Each row was made from one walk, in order. Every step used is in the known rows, and no mark comes twice. Write each row's walk.
Known rows:
G -> Z -> J -> C -> P -> S: [ 4.325  0.014 -1.346  1.230 -4.901  0.160  2.198  2.457  3.901  1.420
  0.150  0.799  0.730 -0.487 -5.760 -3.115  1.304 -7.037  5.515 -0.378
 -4.100]
G -> Z -> J -> S: [ 0.224 -2.760  0.946 -1.005  0.960  1.471  1.239  1.573  4.887 -0.460
 -1.178 -2.376 -0.607 -4.634 -2.161 -2.705  0.448 -0.772 -0.456 -1.099
 -2.215]
C -> P: [ 0.854 -1.034  2.303 -1.621  0.717 -4.290  1.213 -1.045 -0.246  0.512
 -0.632  0.628 -2.122  0.903  2.223 -1.480  3.245  1.555  2.893 -1.776
  2.500]
Z -> J: [ 0.400 -1.205  0.843 -2.188  1.745  2.959  0.626 -0.951  5.174 -0.782
 -1.145  1.541 -0.562 -1.516  2.426 -1.805  1.297 -0.020 -0.359 -0.409
 -0.613]
P -> S -> G -> Z: [-5.553  0.092  1.187  1.427  1.083  3.245  2.710  1.231  0.098  0.951
  3.743 -2.960  1.586 -2.039 -0.245 -0.868  1.783  0.285  0.987 -1.743
 -2.219]
Z -> J -> C -> P -> S -> G: [ 1.324  4.747 -2.789  1.222 -5.178 -0.764  1.286  1.076  3.403 -2.069
 -0.168 -0.891  2.206 -2.538 -0.526 -2.995  4.941 -3.397  6.464  1.870
 -1.459]
G -> Z -> J -> C -> P: [ 5.476  0.814  0.495  0.941 -2.074 -0.376  0.304  1.436  3.132 -0.988
 -0.427  0.297  0.109  1.541 -2.920 -3.459  0.686 -3.530  3.415 -0.980
 -1.505]
G -> Z -> P -> S: [-1.230 -1.718 -2.293  2.413 -0.124  1.142  2.603 -0.244  2.611  4.387
  2.072  2.743 -0.811 -1.914 -2.431 -0.663 -1.268 -3.518 -0.846  1.296
 -2.827]
S -> G -> Z: [-4.428  0.677  3.073  0.821  3.938  2.741  0.637 -0.044 -1.253 -0.844
  3.203 -3.562  0.212 -0.017  3.037 -0.587  0.950  4.104 -1.087 -2.240
  0.178]
P -> C -> J -> S -> G -> Z: [-1.549 -1.559 -1.634 -0.750  2.896  0.033 -0.224  2.949 -1.832 -0.167
  1.197 -5.350  3.234 -0.734 -1.876  4.558 -3.026  2.735 -0.334 -1.890
 -0.077]
Z -> P -> S: [-0.813 -1.239 -2.514  1.135 -1.982 -0.198  1.877 -1.699  3.812  3.993
  0.655  3.495 -1.383 -2.926  0.262 -0.567  0.464 -2.938 -0.383  2.281
 -0.814]
S -> G -> Z -> J: [-2.992  2.159  0.503 -0.337  5.312  4.474  0.963  0.816  2.676 -2.069
  1.419 -2.159  2.100 -1.337  1.374 -2.062  1.214  1.856 -0.417 -0.461
 -2.404]
P -> S -> J: [-2.801 -0.905  1.953 -2.060 -1.357  0.771  0.798 -0.722 -1.854 -0.119
  0.775  0.688  0.108 -1.364  0.550  0.731  1.199  0.520 -2.855 -1.753
  0.156]
C -> P -> Z: [ 2.926  0.836  3.245 -0.106  4.367 -2.266  0.563  0.116 -2.427  0.614
 -3.150 -0.911 -3.714  0.783 -2.481 -1.913  1.673  0.954  3.190 -1.066
  0.319]
J -> S -> G -> Z: [-4.319  0.015  2.345  0.506  1.257  0.480  1.036  0.898 -0.341 -1.539
  1.704 -6.825 -0.294 -4.205  1.627 -1.396  1.806  3.998 -0.383 -1.319
  0.751]
C -> P -> S -> G -> Z -> J: [-2.458  1.663 -2.607 -0.309  2.749 -0.218  3.232  2.562  2.358 -0.516
  1.011 -0.423  2.474 -1.928 -2.399 -2.351  4.251 -2.494  5.669  0.356
 -4.589]
P -> Z: [ 0.831 -0.370  4.325  0.280  3.585  2.843 -0.359 -0.243 -0.281  0.977
 -2.345 -1.558 -3.529 -0.516 -1.595 -1.375 -0.695  1.643 -0.687 -0.893
 -0.054]
C -> P -> Z -> G: [ 3.433  0.142 -0.078  1.359  3.327 -3.044 -0.519  1.703 -0.673  0.524
 -1.926  2.217 -3.551  0.798 -3.275 -1.024 -0.984 -1.089  4.038  2.627
 -1.410]
J -> Z: [-2.009 -1.865  3.692 -0.716 -3.615  1.292 -0.785 -2.755 -3.398 -0.948
 -0.086 -0.271 -0.823  2.973  4.582 -1.080  2.129  1.518 -1.833 -2.196
  3.461]
J -> C -> P -> Z -> G: [ 6.970  1.992  0.465  3.605 -2.560 -2.389 -1.594  2.328 -0.042 -0.204
 -1.803  0.862 -3.521  1.542 -4.011 -1.596 -2.401 -2.618  4.060  2.980
 -0.609]
G -> Z -> P -> C: [ 0.120 -0.896  0.477  1.553  2.056  1.843 -0.223 -0.024  1.891  5.324
  0.652  1.971  0.604  0.066 -3.565  1.734 -6.557 -1.171 -2.896  0.762
 -1.497]

Write each row's walk:
[ 3.302 -3.095 -4.686 -0.124  1.604 -1.922 -0.325  1.611  1.226  3.074
 -0.477  0.174  0.599 -0.529 -4.470  4.440 -5.958 -1.489 -2.181  1.036
 -0.790]	G -> Z -> P -> C -> J -> S
[ 3.833  2.483  2.810 -1.054 -4.090 -4.245 -2.085 -1.136 -3.573 -3.021
 -0.636 -0.772 -0.492  2.590  1.711 -0.885  1.585  1.924 -0.681 -2.108
  3.778]	S -> J -> C -> P
[ 2.792 -2.010 -4.031  0.116  4.288  0.362 -0.591  0.730  0.262  3.641
  1.037  3.317  1.428  3.637 -3.229  5.339 -7.014 -1.317 -2.698  0.360
 -1.200]	G -> Z -> P -> C -> J
[-1.342  2.297  0.347 -0.850 -2.859  0.386 -4.321 -2.569 -5.738 -0.175
 -1.728  2.717  2.600  3.614  1.025  3.484 -4.568  0.736 -6.433  0.657
  2.343]	S -> J -> Z -> P -> C
[ 2.782 -0.130  1.197 -0.759  2.571  2.395 -0.378  1.357  4.172 -1.439
 -5.324 -3.238 -2.936 -5.759 -4.081 -2.913  0.467 -0.597  0.896  1.109
 -2.693]	P -> Z -> J -> S
[ 4.540  0.576  2.973  0.476 -5.075 -3.409 -0.039 -0.837 -0.070 -0.669
 -0.574 -0.740 -2.181  1.434  1.009 -2.430  1.993 -0.168  3.256 -1.460
  3.621]	J -> C -> P
[-1.213 -0.346 -2.886 -2.104  1.639 -2.868  0.363 -0.116 -0.542 -3.529
  0.390 -4.595  0.078 -1.761  4.667  1.783  3.806  4.304 -0.051 -0.399
  3.009]	C -> J -> S -> G
[-0.191 -1.681  1.644 -0.858  3.788  4.046  1.449  0.503  4.034  0.149
  0.840  0.896 -0.133 -0.718 -0.713 -1.995 -0.391 -0.573 -0.697 -1.702
 -2.623]	G -> Z -> J
[-2.509  1.710 -1.047 -1.439  0.625  0.856 -0.037 -0.307  4.816 -3.462
 -1.702 -4.529  0.597 -6.298  2.983 -2.526  4.318  2.348  0.682  1.211
 -0.209]	Z -> J -> S -> G
[ 0.767 -2.855 -0.530 -2.146 -1.797 -0.161 -1.086 -1.934 -4.774 -2.377
  0.049  0.821  0.165  6.430  5.096  2.392  1.998  1.069 -1.569 -2.530
  3.970]	C -> J -> Z
[-1.218 -0.033 -2.119 -1.123 -5.582 -4.749 -0.950  0.638 -6.661 -1.744
  0.302  4.431  1.188  3.007  0.096  1.232  1.861 -2.739  1.241  1.284
 -0.190]	C -> P -> S -> J -> Z -> G
[ 6.481  2.508  3.641  2.232 -1.882 -1.495 -0.718  0.333 -1.737 -0.228
 -3.087 -2.331 -3.633  1.643 -3.485 -2.491  0.140 -0.473  3.589 -0.461
  0.839]	J -> C -> P -> Z
[ 0.416  1.347 -6.001 -0.165  1.330 -2.682 -1.263  0.206  0.858 -0.022
 -0.828 -1.730  2.403 -2.218  0.556  4.735 -2.095  2.086 -1.064  3.229
  1.455]	Z -> P -> C -> J -> S -> G
[-1.825  1.287 -2.556 -0.414 -0.577 -1.051  0.328 -2.262 -0.139  1.097
  0.489  3.884 -0.283 -1.991  0.552  0.741 -0.347 -1.001 -4.094  1.585
 -0.213]	Z -> P -> S -> J
[ 0.282 -0.288 -0.113  0.460  0.290  0.562 -1.228 -1.669  2.871  4.378
 -0.541  2.950  0.112 -0.355 -0.935  1.963 -5.150 -0.102 -2.163  1.571
  0.664]	Z -> P -> C
[-1.779 -2.138  0.680  0.709 -4.317  0.719 -2.037 -0.886 -1.969 -0.607
  0.594  2.897 -0.705  3.417  4.024  0.295 -0.423 -0.711 -1.245  1.013
  1.677]	J -> Z -> G
[-3.814  1.011 -0.173  0.785  1.543 -1.825  3.677  1.546 -2.396  0.677
  2.643 -1.987  1.219 -0.933 -1.285 -1.505  3.852 -0.022  5.001 -1.196
 -1.898]	C -> P -> S -> G -> Z
[ 1.838 -3.622  0.147 -2.567  1.862  0.536 -0.793  0.340  0.488  1.957
  0.134  1.744  1.310  3.150 -0.129  5.064 -3.509  0.663 -1.243 -2.343
  1.708]	P -> C -> J
[ 1.620 -3.364 -3.011 -0.405 -2.788  0.208 -3.073  1.254 -2.903  0.314
  0.433  4.313  2.839  6.558  0.101  6.084 -5.449 -1.853 -1.325  0.994
  1.321]	P -> C -> J -> Z -> G
[-4.218  2.730 -3.533  1.672 -0.588  0.429  1.604 -2.073  2.140  1.169
  1.550  0.959  0.199 -3.525  2.130 -0.641  2.366 -0.385  0.392  3.494
 -0.388]	Z -> P -> S -> G
[-2.162  0.009  1.042 -0.864 -3.051 -0.064 -3.256 -1.345 -5.668 -3.302
  0.554  2.689  0.471  3.675  3.888  1.433 -1.256  1.261 -4.616  0.620
  2.243]	S -> J -> Z -> G
[-2.534  0.437  3.839 -2.209 -2.733  0.669 -2.631 -2.923 -6.877 -3.676
 -0.516  0.161  0.435  3.699  4.767  0.527  1.210  3.318 -5.489 -2.883
  3.948]	S -> J -> Z
[-3.112  2.824 -1.208  2.564  4.270  0.954  0.426 -1.019  0.305  0.168
  2.451 -0.604  0.192 -0.539  2.940 -0.628 -0.049  2.500 -2.167  1.756
 -0.605]	S -> G -> Z -> P
